Every row comes from one small tree of marks. Brackets hold a mark, then the marks that hang from it, in alphabetical order. Every link used is in the known rows. Which tree was each row made from?
Known rows
[U [W [R Q] V]]: [-1.98 -0.88  3.48 -0.76  0.98 -1.67 -3.66 -0.63  5.45  3.18  0.39  2.85
  1.34  5.63  3.50 -6.24  5.22  2.24]
[L R]: [ 4.16 -0.65 -0.95 -2.10 -1.68  1.63  1.26 -1.50  4.83  2.06  0.23  0.81
  1.35  1.03  1.15 -0.27  0.26  0.35]
[U [W [R Q] [V [T S]]]]: [-4.78 -3.30  3.38  0.24  2.26  0.58 -1.22  2.90  5.49  3.12  0.10  1.21
  1.91  8.25  4.39 -7.39  5.99  0.05]
[U W]: [ 0.83  4.21  4.08 -0.16  0.66 -2.02  1.61 -2.72  3.42  1.46  0.46 -0.10
  2.72  1.87 -0.44 -2.27 -2.45  4.16]
[L [R Q [W V]]]: [-2.24 -1.71  0.46  0.83 -1.31 -2.96 -4.08  0.14  2.40  3.83 -1.42  3.83
  1.54  3.80  5.64 -2.72  4.27 -0.05]
[U [W [V T]]]: [-3.56  3.63  4.66 -2.63  1.73  1.09 -1.50 -0.57  3.32  0.36 -0.25 -3.34
  4.18  5.06  2.17 -4.18  1.33 -0.58]
[R L Q [W U [V [T S]]]]: [-7.18 -1.70  2.06  5.32 -1.90  0.52  2.39  3.77 -4.69  2.46 -7.10 -0.66
  3.50  2.91  1.28 -5.12  4.18  0.09]
[R L [W V]]: [-2.04  1.30  0.59  1.37 -3.32  0.94  0.17 -1.84 -3.74  0.60 -6.98 -1.91
  4.16  2.61 -0.53 -1.85  0.00  1.53]
[R L Q [W V]]: [-3.93  0.09  1.26  3.58 -3.17 -2.36  0.09 -0.82 -3.58  2.63 -8.15  1.33
  3.57  2.65  1.65 -3.92  2.33 -0.79]
[W [R L Q] U [V T]]: [-3.16 -2.90 -0.06 -0.23 -1.64  4.49 -0.43  3.67  1.68  1.61 -5.26 -2.07
  2.49  3.30  2.04 -6.16  8.64 -2.71]
[S T]: [ 2.88  4.84 -0.57  0.68  0.03 -1.59  2.27 -2.21  6.15  0.61 -0.18 -3.50
  4.51 -1.91  0.29 -0.44 -0.82 -0.21]
[R L Q W]: [-2.16  0.41  0.76  5.52 -3.18 -4.91  3.86 -1.24 -2.39  2.54 -8.11  1.10
  3.23  1.05  1.10 -2.30 -0.46  0.92]
[L [R Q W]]: [-0.74 -1.05 -0.25  2.41 -1.21 -4.96 -0.76 -0.40  3.50  3.76 -1.45  3.53
  1.13  2.26  5.02 -1.33  1.90  1.53]
[V [W R]]: [ 1.23 -1.95 -2.34  2.83  2.16 -1.46 -1.92  0.48  6.30 -1.02  0.27  0.55
  0.39  3.53  1.48 -1.30  1.45  3.42]
[W U V]: [ 0.76  2.48  0.95 -1.97 -1.14  4.60 -2.63  0.66 -0.19  1.19  0.11  0.86
  3.04 -1.56 -1.62 -2.15  2.90  0.81]
[R [W U V]]: [-2.60  3.13  0.72  1.44 -0.93  0.25 -4.39  0.20 -1.68  1.14 -1.32  0.89
  3.28 -0.15  0.73 -1.24  2.04  4.32]
[R Q [W U [V T]]]: [-7.11  2.34  1.30  3.19  0.42 -2.44 -4.53  2.78 -0.26  2.07 -3.35  0.69
  3.70  1.40  4.85 -3.91  5.94 -0.77]

Which tree is each row?
[-3.14 -2.45  3.03 -1.58  2.12  3.44 -0.94  1.61  5.46  1.54  0.79 -1.50
  2.25  8.28  2.94 -5.85  4.04  2.08]
[U [W R [V [T S]]]]
[-2.50 -4.27 -1.62  4.92  3.59  1.94  1.14  5.55  5.02 -1.10  0.87 -1.65
  0.40  4.49  1.26 -2.74  3.58  3.93]
[V [T S] [W R U]]
[-3.96  0.85  1.96  4.38 -3.15 -1.86 -0.18  0.85 -5.03  2.50 -6.90  1.28
  2.75  0.47  0.40 -3.68  3.10  2.36]
[R L Q [W U V]]
[-2.93 -2.83  3.71 -1.15  0.28  4.52  2.40  0.95  2.71  0.91 -3.11 -3.76
  2.69  8.63  0.95 -6.02  2.85  2.06]
[U [W [R L] [V [T S]]]]
[-2.55 -0.73 -1.63  3.14  3.26 -0.10 -1.80  3.72  6.56 -2.24 -0.05 -3.57
  1.00  3.17  2.65 -1.81  4.02  2.92]
[V T [W R U]]
[-0.46  2.81  0.91  4.32 -3.61 -0.80  3.24 -1.25 -3.96  0.22 -5.88 -1.98
  3.18 -1.31 -2.49  0.03 -1.87  6.09]
[R L [W U]]
[-3.26 -5.81  0.17  1.52 -1.31  6.03  1.97  5.18  0.36  2.64 -4.69 -0.28
  2.11  4.11  0.87 -7.07  8.33 -1.55]
[W [R L Q] U [V [T S]]]
[ 0.93 -1.00 -1.50  3.70  1.71 -0.99 -2.15  1.80  4.58 -1.14  1.38  0.62
 -0.52  1.19 -0.05 -1.03  2.16  6.43]
[V [W R U]]
[-4.28 -1.26  4.05 -0.63  0.21  0.22  0.08  0.53  3.69  1.50 -4.53 -2.56
  2.50  7.59  3.64 -7.11  5.53 -0.63]
[U [W [R L Q] [V T]]]
[-1.73 -4.77 -0.51 -0.50 -1.54  8.99  2.03  4.18  0.47  0.64 -3.72 -3.07
  2.42  4.36 -0.69 -5.19  5.93  0.24]
[W [R L] U [V [T S]]]
[-0.48 -3.00 -1.68  4.61  1.95 -4.43 -2.09  1.19  6.38  0.92 -0.54  3.24
 -0.01  3.22  2.91 -3.05  3.69  1.63]
[V [W [R Q]]]
[-4.52 -4.04  4.13  0.77  0.36  1.62  2.17  1.76  2.55  2.51 -3.95 -0.99
  2.06  8.54  2.59 -7.81  4.79  0.13]
[U [W [R L Q] [V [T S]]]]
[-1.49 -1.83 -1.65 -3.98  0.65  5.61 -3.72  1.32  6.39  0.44 -1.83 -2.87
  3.33  5.20  4.03 -4.17  7.08 -4.31]
[W R [V T]]
[-2.05 -1.56 -1.02  3.96  1.21  1.08  1.50  2.86  3.77 -2.94 -3.81 -5.73
  1.06  3.63  0.65 -2.34  2.89  2.98]
[V T [W [R L] U]]
[-3.62 -6.12 -0.72  7.32  1.63  0.01  4.43  6.17  2.27  0.03 -3.44 -1.24
  0.08  4.70  1.08 -4.87  4.45  2.03]
[V [T S] [W [R L Q] U]]
[-2.97 -1.78 -0.73  4.17  3.30  0.54  3.04  3.49  3.32 -1.03 -0.72 -2.09
  2.32  4.30  0.87 -2.19  0.00 -0.70]
[V [T S] W]
[-3.50 -3.45 -1.23  4.60  1.76 -2.14  1.92  2.42  5.37 -1.02 -5.59 -3.11
  1.36  5.68  3.76 -4.55  4.51 -2.08]
[V T [W [R L Q]]]
[-5.27  3.28  1.02  0.91  0.22  0.96 -4.08  1.58 -0.29  0.17 -2.33 -2.77
  4.44  1.38  2.71 -1.94  3.13  1.44]
[R [W U [V T]]]
[-2.28  3.03  0.68 -2.41  0.36  5.25 -2.36  2.13  1.18  0.01 -1.10 -2.96
  4.20  0.12  0.68 -3.01  4.44 -2.22]
[W U [V T]]
[ 0.17 -4.10 -0.50 -0.44 -2.86  2.86 -0.64  0.26  1.83  2.75 -5.70  1.64
  2.07  4.04  1.20 -5.74  6.54 -2.79]
[W [R L Q] V]
[-7.19  1.10  0.85  2.17  0.50 -2.96 -3.84  1.57  1.27  2.34 -4.49  0.46
  4.45  3.52  6.03 -4.19  5.10 -3.93]
[R Q [W [V T]]]
[-4.01 -5.12 -1.06  6.67  3.53 -1.07  0.92  6.55  5.12  0.62  0.45  0.92
 -0.01  4.44  2.87 -4.45  5.66  1.97]
[V [T S] [W [R Q] U]]
[ 3.65 -1.16 -1.11  0.68 -3.31  3.82  3.00  0.08  1.49  0.64 -3.74 -1.42
  1.29 -0.57 -2.55 -2.00  1.82  4.28]
[W [R L] U]
